Each row was made from one walk, in order. Every step used is in the known rows, and no mark comes twice. Write each row's walk.
Known rows:
nado/rusev/boso/tetudib/vapime: [ -8   8  -5   6   5  22 -14  25  12  -6   4   0  -7 -19   4   8 -10  14
  -1  15   1 -10   3 -22  27  10   1 -17   0  11  10  -5  -8  28  16]
rusev/boso/tetudib/vozoz/donal: [  2   7   3  24   4   7  -9  19  15  -6   9  -5  -2 -23   5   5   7   4
 -10  23  -4 -16 -19 -15  13   5  -8 -13   6  17  20 -13  -6  26  23]
vozoz/donal/gepa/navuf/mafur: [  1  -6  17   9  -2  23   1  19  -4 -24  17   5  -1  -8   7   6  19  -4
 -23  13  24 -15 -21 -24  -5   7  -1  -8 -15  28  10 -10 -20  27  25]
gepa/navuf/tetudib: [  8  -9  19 -16  -4  38   8  13 -18 -10  -1  14  -2 -18  17   6 -15  12
 -19  21  13 -15  -4 -31   3   2   1 -18  -5  14   2  -8 -18  13  11]
navuf/tetudib/vozoz/donal/vapime: [  9   4  26  23 -19  13   8  29  -9  -5  -3   0  -5 -28   6  -2  -3   4
 -22  14  11 -12 -13 -39   7 -10   6 -11 -10  23  15 -21 -11  24  16]
setu/tetudib/vozoz/donal/rusev/boso: [ 10  -1  -9   7  -3  -6 -14  25   4 -16  11  -2   1 -30  11  36  11   9
  -6  10   4 -27 -16 -18  10  12   8   2 -10  23  14 -17  -1  31  10]
relu/tetudib/taroso/vozoz: [ 15  -1  -1  -9 -14  14   8  -7 -19  -4   1  22   1 -17  14  19   2  23
  -1  -2 -13  -3 -20 -14  -4  25 -12 -25 -17  14   2  16  -4  35  12]
rusev/boso/tetudib: [ -4   1  -9   2  11  21  -6   7  11  -9   8   5  -6 -20  12   5  -9   1
  -7  29  -7 -14  -1 -15  18  15  -8 -18   1   9   8  -4  -5  24  14]
donal/vozoz: [  5  -2  -3  13  10  26  -3  -4 -13  -4  -1  23  -4 -21  12  12  -8   6
  -7   3  -3 -20  -2 -23  10  37  -6 -16 -17  12   9   0   6  18  10]
nado/rusev/boso/tetudib/vozoz/donal: [ -3   8   9  24   5  12  -5  32  18  -8  13  -6  -3 -27  -3  -4  13  13
 -10  14   2 -12 -24 -18  23  -4   0 -10   3  13  18   0  -6  26  26]
setu/tetudib/taroso/vapime: [ 18  -7  -6  -9  -6  14 -13  -2 -19 -17  -6  17   3 -20  17 -14  -5  20
 -12  -1   8  -7  -7 -22  -1   7  -7   3 -25  10 -12  13 -19  32   1]
setu/tetudib/taroso/vozoz/donal/rusev: [ 24   0  -5 -15  -9  -4  -9  19 -22 -17   4  12   1 -19   7  24   4  24
  -6  -3   4 -19 -21 -19 -14  30   4   3 -34  23   7  12  -2  41   9]
gepa/navuf/tetudib/taroso/vapime: [ 19 -15  19 -13 -21  31  -5   5 -26  -3  -8  24  -1 -14   3  -8 -16  21
 -18  10  19  -6 -12 -30  -3  -9 -10  -5 -12  17 -10  -2 -25  20  12]
gepa/navuf/tetudib/rusev/boso: [  4 -13  23 -10  -8  25 -10  20 -10  -1   7   6   4 -20  12  30 -18   1
  -6  12   7 -17  -4 -24  16 -10   2  -8   6  11   0 -25 -22  13   8]
donal/rusev/boso: [  2  -7 -14  -2   4   8 -14  15  -3 -10   9  15  -6 -24   8  43  -2   1
   3  19   0 -19  -1 -11  18  23   1 -13  -4  16   8 -12  12  26   7]
donal/setu/tetudib/rusev: [  5 -10  -4   7   4  11  -3  15 -23 -19  -4  -6  -1 -29  32   1  -5  -1
  -8   1   0  -5  -6 -27  -1  17   8  -2 -17  -8  -3   5 -11  19 -12]
taroso/vozoz/donal: [  9   2  10  -3   4   7  -1  20 -17 -13  13  18   1 -19   5   8   6  14
   2   3  -2 -12 -18 -17  -7  22   2 -15 -18  19  13   2   7  25  12]
pefi/mafur: [  9  -3   4   5  12  27  -6  18  -4 -17   0   5   0 -30  29   8   1   4
 -11  11   2  -4  -2 -26   8   2  -4 -28 -10  19  15  -3   7  28   4]
boso/tetudib/vozoz/donal/vapime: [  3   1  17  29  -7  12  -2  18   0 -10  -6  -5  -9 -27   0 -17   2   4
 -26  22   4  -3 -20 -34   9   3  -1  -9 -10   9  19 -16 -14  34  25]
relu/tetudib/rusev: [ 11  -2  29  -4  -7  11   6   8  -8 -13  -2   7   7 -28  24  23   2   0
 -13   0  -4  -4 -10 -22  11  11   2 -15  -6  -1   5  -6 -17  22   3]
vozoz/tetudib/rusev/boso: [  7   7  10   3  -3  12 -12  14   6  -4   7   3  -7 -29  14  27  -3   2
  -3 -12  -2 -10  -4 -17  21  -5   2 -16   4   8   7 -12 -12  19  -2]
relu/tetudib/vozoz/donal/gepa/navuf: [  3 -11  20  11 -19  15  15  10   2 -14   5   8   0 -16   7  24  23   9
 -26  10   8 -18 -42 -25  -5   6  -2  -8  -5  13  14 -22 -28  30  25]
vozoz/tetudib: [ 10   9   6  -2   1  23   5   8  -3 -13   0  10 -13 -25  18   3  -1  12
 -16  -3   4  -6  -3 -24   8   5   0 -23  -7  11   9   7  -8  19   1]
navuf/tetudib/taroso/vapime: [ 19  -1  13  -5 -16  19   0   9 -21  -4  -5  20   0 -18   8  -8 -13  14
 -14   7  13  -6  -5 -26   1  -3  -9  -7 -16  20  -5   9 -17  20   5]
taroso/vozoz/donal/setu/tetudib/rusev: [ 10  -6   7   4  -3  -3   1  25 -26 -16   6  -1   5 -26  19   0   0   4
   0  -9  -2  -7 -20 -27 -18  23  13   4 -28   1   5   5  -5  24  -5]
relu/tetudib: [  8  -2  11  -8  -5  18  13   1  -3 -16   1  15   1 -24  26  16   3   6
 -13  12  -4  -9  -7 -20   8  16  -1 -24  -8   8   6   0  -8  22   7]
nado/rusev: [ -1  -2   4   0  12  25   0  22 -10 -18   6  12  -6 -25  10  -2   4  17
  -7   4   7  -4  -6 -20  19   8   4 -17 -11   5   3  15   0  21   9]
gepa/navuf/mafur: [  6 -10  10  -1   5  35  -9   6 -20 -19  10   7  -1 -17  16  -3   4   6
 -14  15  15  -1  -3 -22   5   7  -5 -25  -9  17   1   0  -9  24  18]
navuf/tetudib/rusev/boso: [  4   3  19  -2  -3  14  -3  25  -5  -2   9   3   4 -23  17  30 -14  -5
  -3   9   0 -17   3 -21  21  -2   2 -12   2  14   4 -15 -13  13   1]
setu/tetudib/vozoz/donal/gepa/navuf: [  1 -11   1   8  -3  19   1  15  -6 -23   6   1  -2 -14  11   8  17  14
 -27   8  14 -24 -34 -28  -7   8   2   6 -14  13   7 -17 -32  31  18]
nado/rusev/boso: [ -6  -4 -10   2  10  20  -8  19   5 -12  15  13  -5 -24   7  14   4  10
   6   8   1 -11  -3 -12  27   4   2 -17  -1  12   3   4   5  20  10]
boso/rusev: [  1   3  -2   0  18  27 -10  22 -16 -13  -5  -2  -6 -15   7   8  -7   3
 -16  14   0  -6  -3 -19  16  12  -6 -13  -3  -5   3   9   5  24   9]
donal/gepa/navuf/mafur/pefi: [-13 -23  16   4  -5  30  15   3 -18 -16  17   4 -14  -3   4  -2   9 -12
 -30  12  20 -16 -17 -22   4  11  -9 -17  -9  24   9  -2 -14  34  18]
setu/tetudib/vozoz/donal: [ 13   5   5  10   4   7  -3  20  -7 -21   5  -4   3 -27  22   1  13  14
 -16   4   5 -19 -18 -24   1   7   2  -2 -13  15  11  -2 -12  26   8]
donal/rusev: [  8  -6   1  -5   6  14  -5  17 -17 -18  -1  14  -8 -26  11  28  -2   6
  -9  16   6 -11  -3 -19  10  27   3 -14 -14  10   9   0   7  26   6]
boso/tetudib: [  0   2   6   0  12  27   2   8  -3 -15  -1   6  -5 -20  15 -11  -8   6
 -19  25   0  -6  -4 -23   9  20  -6 -19  -9   4   9   8 -10  24  14]
rusev/boso/tetudib/vozoz: [ -6   3 -11  22   8  21  -8   6   6  -4   7  -1  -6 -23   8   4   0   6
  -7  25 -10  -8 -12 -14  21   9 -13 -23   8  10  12  -6  -6  27  20]
nado/rusev/boso/tetudib/taroso/vapime: [  2  -5  -2   3  -5  20 -16   9   6  -4   3  15  -5 -19  -8 -18  -4  18
  -6   8   6  -1 -13 -15  22  -3 -10  -4  -9   9  -4  14 -11  31  19]
tetudib/vozoz/donal: [ 10   3   9  23   4   8  -5  22  -8 -12   5   2  -1 -26   9   8  18  11
 -10   7   3 -12 -21 -18   5   7  -4 -13  -4  17  16  -7  -1  22  13]

Write each row's walk:
[  4   8   9  -2  -5  12  -9  10  -9   0  14  12  -4 -25   4  25  -5   8
   7 -20 -11  -4 -10 -16  12   7   3 -20  -3  10   7  -4  -6  26   2] => taroso/vozoz/tetudib/rusev/boso
[  8  -7  -5  11  -3  -8 -12  27   3 -13   8  -8   3 -29  25  18   4  -9
   2   2   1 -19 -10 -19   0   6  10   9 -11   6   5 -12  -5  18  -8] => vozoz/donal/setu/tetudib/rusev/boso
[ 12  -9 -32   9  -2  14  -3   4 -18 -13  -8   1  -9 -22  31  -1  -2  14
  -7   7   0  -8  -8 -20  -8  18  -8  -7 -21   5  -6  20  -4  26  -6] => donal/setu/tetudib/taroso
[ 11  -5 -10   6   1   4   5  21  -6 -22   2  -1  -3 -27  29  -4   5   3
 -12  11   7 -17 -11 -26 -12  15   9   0 -22   9   6   5  -2  16  -5] => vozoz/donal/setu/tetudib
[ 18  -1   1  -3 -13  14   4  -3  -5  -8  -6  13  -1 -20  24  21   5  15
 -11   6  -4  -8 -13 -16   5  14 -13 -20  -9  13   2   9 -10  29   8] => relu/tetudib/taroso
[ 22   3   6  -1 -16  18  -8   0 -11  -5  -7  20 -11 -23   5 -11  -1  21
 -15 -15  11   3 -11 -23   3  -4 -10 -11 -15  14  -2  12 -15  27   2] => vozoz/tetudib/taroso/vapime
[  4  -9 -22   3   7  17   4   9 -16 -19  -2   2  -6 -26  33  -8  -4   4
  -9  13   1  -8  -3 -25  -5  21   5 -11 -20   1  -3  11  -1  19  -7] => donal/setu/tetudib
[  2   3  25   2  11  20  -5  16 -10 -15  -5  -3   1 -24  13  -1 -10   0
 -18  13  -2  -2  -7 -25  12  16  -4 -10  -6  -5   8   1 -20  24   9] => boso/tetudib/rusev
[  7  -4  10  29  -9   6  -7  20  -9  -9  -3   3  -8 -28   3   2   9   7
 -14  10   5  -6 -17 -28   9   1   1 -10 -10  14  13 -21  -4  31  17] => tetudib/vozoz/donal/vapime
[ 12  -4  21  22 -24   3   9  11   2  -9  -5   4  -2 -32  11   8  12   4
 -20   9   1  -7 -23 -30   6  -1   4 -14 -10  13  15 -22 -10  33  19] => relu/tetudib/vozoz/donal/vapime
[ -3   0  -9  16   4  13 -10  14   0  -6   4   1  -9 -26   0  23  -3   5
  -9  28  -5 -11 -13 -16  21  19  -5 -18   2  10  16 -10   0  32  21] => donal/rusev/boso/tetudib/vozoz
[  7   7   2   4  -6  -4 -19  36  15  -7   1  -2  -5 -20  -1  39  -6   3
  -4  25   6 -26  -2 -21  10  23   6  -4  -6  24  23 -26  -2  33  16] => vozoz/donal/rusev/boso/tetudib/vapime
[ 15  -2  13  -3   1   0  -6  30  -7 -20   2  10  -3 -25   6  28   9   5
 -11  14  12 -19 -11 -19   2  22   8  -4 -16  18  17  -7   7  24   9] => vozoz/donal/rusev
[  8  10   8   3 -16  10  15  23 -14  -3  10  15  -2  -4   0  17   3  13
 -12   2   5 -22 -27 -24 -14  18  -6  -6 -24  32  12   7 -16  31  15] => navuf/tetudib/taroso/vozoz/donal/gepa
[ -7  -7  10  10  -7  39  15  13 -19  -7   2   8  -7 -11   6  10  -1  10
 -27  18  12 -15 -24 -32   4   4  -6 -16  -3  15   6 -14 -31  22  19] => donal/gepa/navuf/tetudib/vozoz
[ 17  -4  -7  -3 -16   2  -9   8 -17 -12  -1  11  -3 -19   8  -2  -2  22
  -7  -4   1 -13 -17 -28 -10  15   3   3 -35  19   1   1 -10  43  12] => setu/tetudib/taroso/vozoz/donal/vapime
[  7  -2 -16   2  -2   9 -18  10   4  -4  -2   5 -10 -18   2  29  -8   9
  -8  25  -2 -15  -8 -10  14  24 -12 -10  -6  16   8   1  -1  35  17] => donal/rusev/boso/tetudib/taroso
[ 10   5  18  15   0   5  -3  29  -4 -15  -3  -4  -5 -27  -1   9   6   8
 -25  22   7 -11 -23 -24   4  20   1  -9  -9  13  25  -4  -6  31  22] => boso/tetudib/vozoz/donal/rusev
[  0   5  -3  17   2   8   6  19  -1 -23   9  -2  -1 -17  16   7  20   8
 -23   5   8 -24 -28 -25  -2  13   2   3 -18  17  12  -6 -24  31  12] => setu/tetudib/vozoz/donal/gepa
[ 10   9   4  10  -1  28   4  -5  -4  -1  -4  20 -13 -24  12   9  -9  10
 -16 -14   1 -17  -3 -29   9  25  -2 -20 -16  14  12   5  -3  16   6] => donal/vozoz/tetudib
[ 15  -5  -1   9 -16   3 -11  11 -20  -2  -1  16  -7 -17  -3   4   2  17
  -1   0   0  -6 -19 -22  -6  15  -4  -7 -25  21   7  -4   2  40  17] => tetudib/taroso/vozoz/donal/vapime
[ -1  12  20  21  -8  13  19  32  -2 -10   7   1  -2 -15   7  12  12   1
 -26  12  12 -23 -25 -29   1   3   0  -8  -8  26  19 -10 -21  22  16] => navuf/tetudib/vozoz/donal/gepa
[  3  -5  25  -7 -11  25  16  27  -2 -14   7  11  -2  -9   7  15   2   4
 -27  19  21 -29 -21 -34  -8   1   4  -2 -12  23  11 -18 -30  17  18] => vozoz/donal/gepa/navuf/tetudib
[  5  -2 -18  -2  -5  10 -14   6 -10   1   6  14  -7 -14  -7  28 -10  17
   4  18 -11  -9 -15 -10   6  35 -11 -15 -13  17   9   9   4  42  20] => donal/rusev/boso/tetudib/taroso/vozoz
[  9  -2  12  -7   9  15  -8  14 -17 -22  -1  -1   7 -27  29   8  -5   6
 -13  -2   2 -12  -2 -24   9  13   6   0 -16  -2  -2   0 -20  24  -5] => setu/tetudib/rusev
[ 21  -5  20 -14 -19  20   0  20 -25   0   4  17   1  -9   1  11  -6  27
  -8   5  10 -17 -25 -26 -15   4  -5 -10 -16  29   6   1 -15  25  19] => gepa/navuf/tetudib/taroso/vozoz/donal
[ -7 -17  -4  -2   4  34   1   4 -12 -17   3  17  -9  -9   8  15   4   6
 -17  17   9 -15 -18 -22   2  18  -6 -10  -9   8   2 -12 -20  26  16] => donal/gepa/navuf
[  2  -7 -23  25   6  17   3   8 -23 -15  -3  -4  -7 -29  29  -8   3   9
 -10  10  -1  -4 -13 -24  -1  17  -1 -14 -13   0   2   9  -3  22  -1] => donal/setu/tetudib/vozoz
[  6   9  17  21   5  13   0  20   1 -13   0  -5  -2 -24   7 -11   9  10
 -23  19   2  -9 -23 -23   5   9  -6 -13  -4  11  20  -2 -12  25  21] => boso/tetudib/vozoz/donal
[ 10   0 -13   0   1  17  -8   1 -31  -4   3  19  -4 -13   6  10   0  25
   5   0  -8  -2 -15 -12  -2  26 -15 -20 -17  16   0  16   4  34   9] => tetudib/taroso/vozoz
[ -1   5   4  19  11  26   0   7  -9 -11  -2  -2  -6 -23  11 -12   0  11
 -20  22  -5  -2 -14 -22  12  16 -12 -23  -1   3  12   5 -13  27  18] => boso/tetudib/vozoz
[ 19  11  -5   2  -7  19  -5   3  -5  -6  -7   9 -15 -21  15   9   2  21
 -14  -9   4  -6  -9 -18   6   4 -11 -20  -8  17   3  15 -10  26   3] => vozoz/tetudib/taroso
[ 18   3   1   2  -4   3  -9  14 -20  -6   6  17  -1 -14   3  14   9  23
   4  -2  -2 -11 -23 -12 -10  21 -10 -10 -19  24   9  10   3  33  12] => tetudib/taroso/vozoz/donal
[  7  -5  -8   4  -6  15 -17  -2   3  -2   0  15  -3 -17   0  -8  -9  10
  -5  17   0  -5  -8 -14  11   4 -18  -6  -6  13  -3   2 -12  31  16] => rusev/boso/tetudib/taroso/vapime
[ 12   8  23  13  -3  22  -4   3 -10   0  -6  12  -6 -27  10  17 -10   5
 -17 -27   1 -14  -6 -30  12  20   0 -12 -14   6  10  -3 -12  17   2] => donal/vozoz/tetudib/rusev
[  2   2 -21   1   2  17 -12  -2  -6   2   9  13  -6 -11   1   8  -9  17
   7  15 -16  -7 -14  -8   6  24 -18 -20  -7  16   5  12  -1  36  19] => rusev/boso/tetudib/taroso/vozoz
[ 14  -3  30   6 -11  23   4  27 -13  -7   2   3   1 -21   8   6   1  15
 -22  15  15 -18 -23 -31  -2 -10   0 -12  -1  21  13 -17 -19  15  19] => gepa/navuf/tetudib/vozoz/donal
[ 10  -3   4  18  -9   6  -6  16  -7 -18  -2  -3  -4 -30  14  -8   6   9
 -21   7   7 -13 -15 -34   5   1   8   1 -20  12   8 -16 -14  34  12] => setu/tetudib/vozoz/donal/vapime
[ 11  15   3   3  -6  20  -6  16  -6  -7  -8   5 -14 -22  17  15  -7  16
 -10  -8   6  -9   5 -28   8   8   1 -23  -6  17  11  -6 -12  25  -1] => vozoz/tetudib/vapime
[  1  -5  22 -12 -12  25  19  23 -17  -9  14  21   0  -5  -3  13  -1  11
 -17  12  12 -24 -28 -33 -16  12   6  -8 -19  25  11 -10 -24  24  21] => taroso/vozoz/donal/gepa/navuf/tetudib
[  7   0   9  11  -7  17  11   1  -9 -10  -1   7   0 -27  22  16  10  12
 -13   9  -7  -4 -18 -20  10  12  -6 -27  -2   7   9  -2  -9  25  12] => relu/tetudib/vozoz
[ 21   3  -5 -10  -5   3  -7  13 -19 -15   6  11   5 -15  14   4   4  27
  -3  -6   0 -18 -19 -18 -14  21  -3   0 -29  22   3  15  -7  35   8] => setu/tetudib/taroso/vozoz/donal
[  6   1   6  -1   0   0  -9  28  18 -14   8   3  -5 -24   1  26   0  -1
 -10  28   4 -24 -10 -17  10  19   4  -4  -8  19  21 -12   1  27  18] => vozoz/donal/rusev/boso/tetudib
[ 10   4   7  -3 -12  14   3   9  -4  -9  -6   8   0 -21  25  28  -3  11
  -8   9  -2 -10   1 -25   7  19  -1 -24  -7  13   8 -13 -11  27   5] => relu/tetudib/vapime
[ 20  -5 -19  11  -7   0  -5  16  -9 -15  -6  -4  -6 -23  28   0   7  12
  -9   5   6 -16 -16 -21 -15  14  -2   4 -23  13   1  14  -3  24  -3] => vozoz/donal/setu/tetudib/taroso
[  7   8   8  15  -4  16 -12   1   4   7   4  14  -6 -27   7  32 -10  -1
  -4 -23  -6 -21  -4 -23  20  14   0 -11  -4  11  10 -14  -6  18   3] => donal/vozoz/tetudib/rusev/boso
[  9   4  -4   5   5  22  -7   3  -5  -9  -8   4  -9 -16  14  -4  -5  17
 -17  19  -2  -5 -10 -17   6  19 -18 -16 -10   9   4  15 -12  31  15] => boso/tetudib/taroso
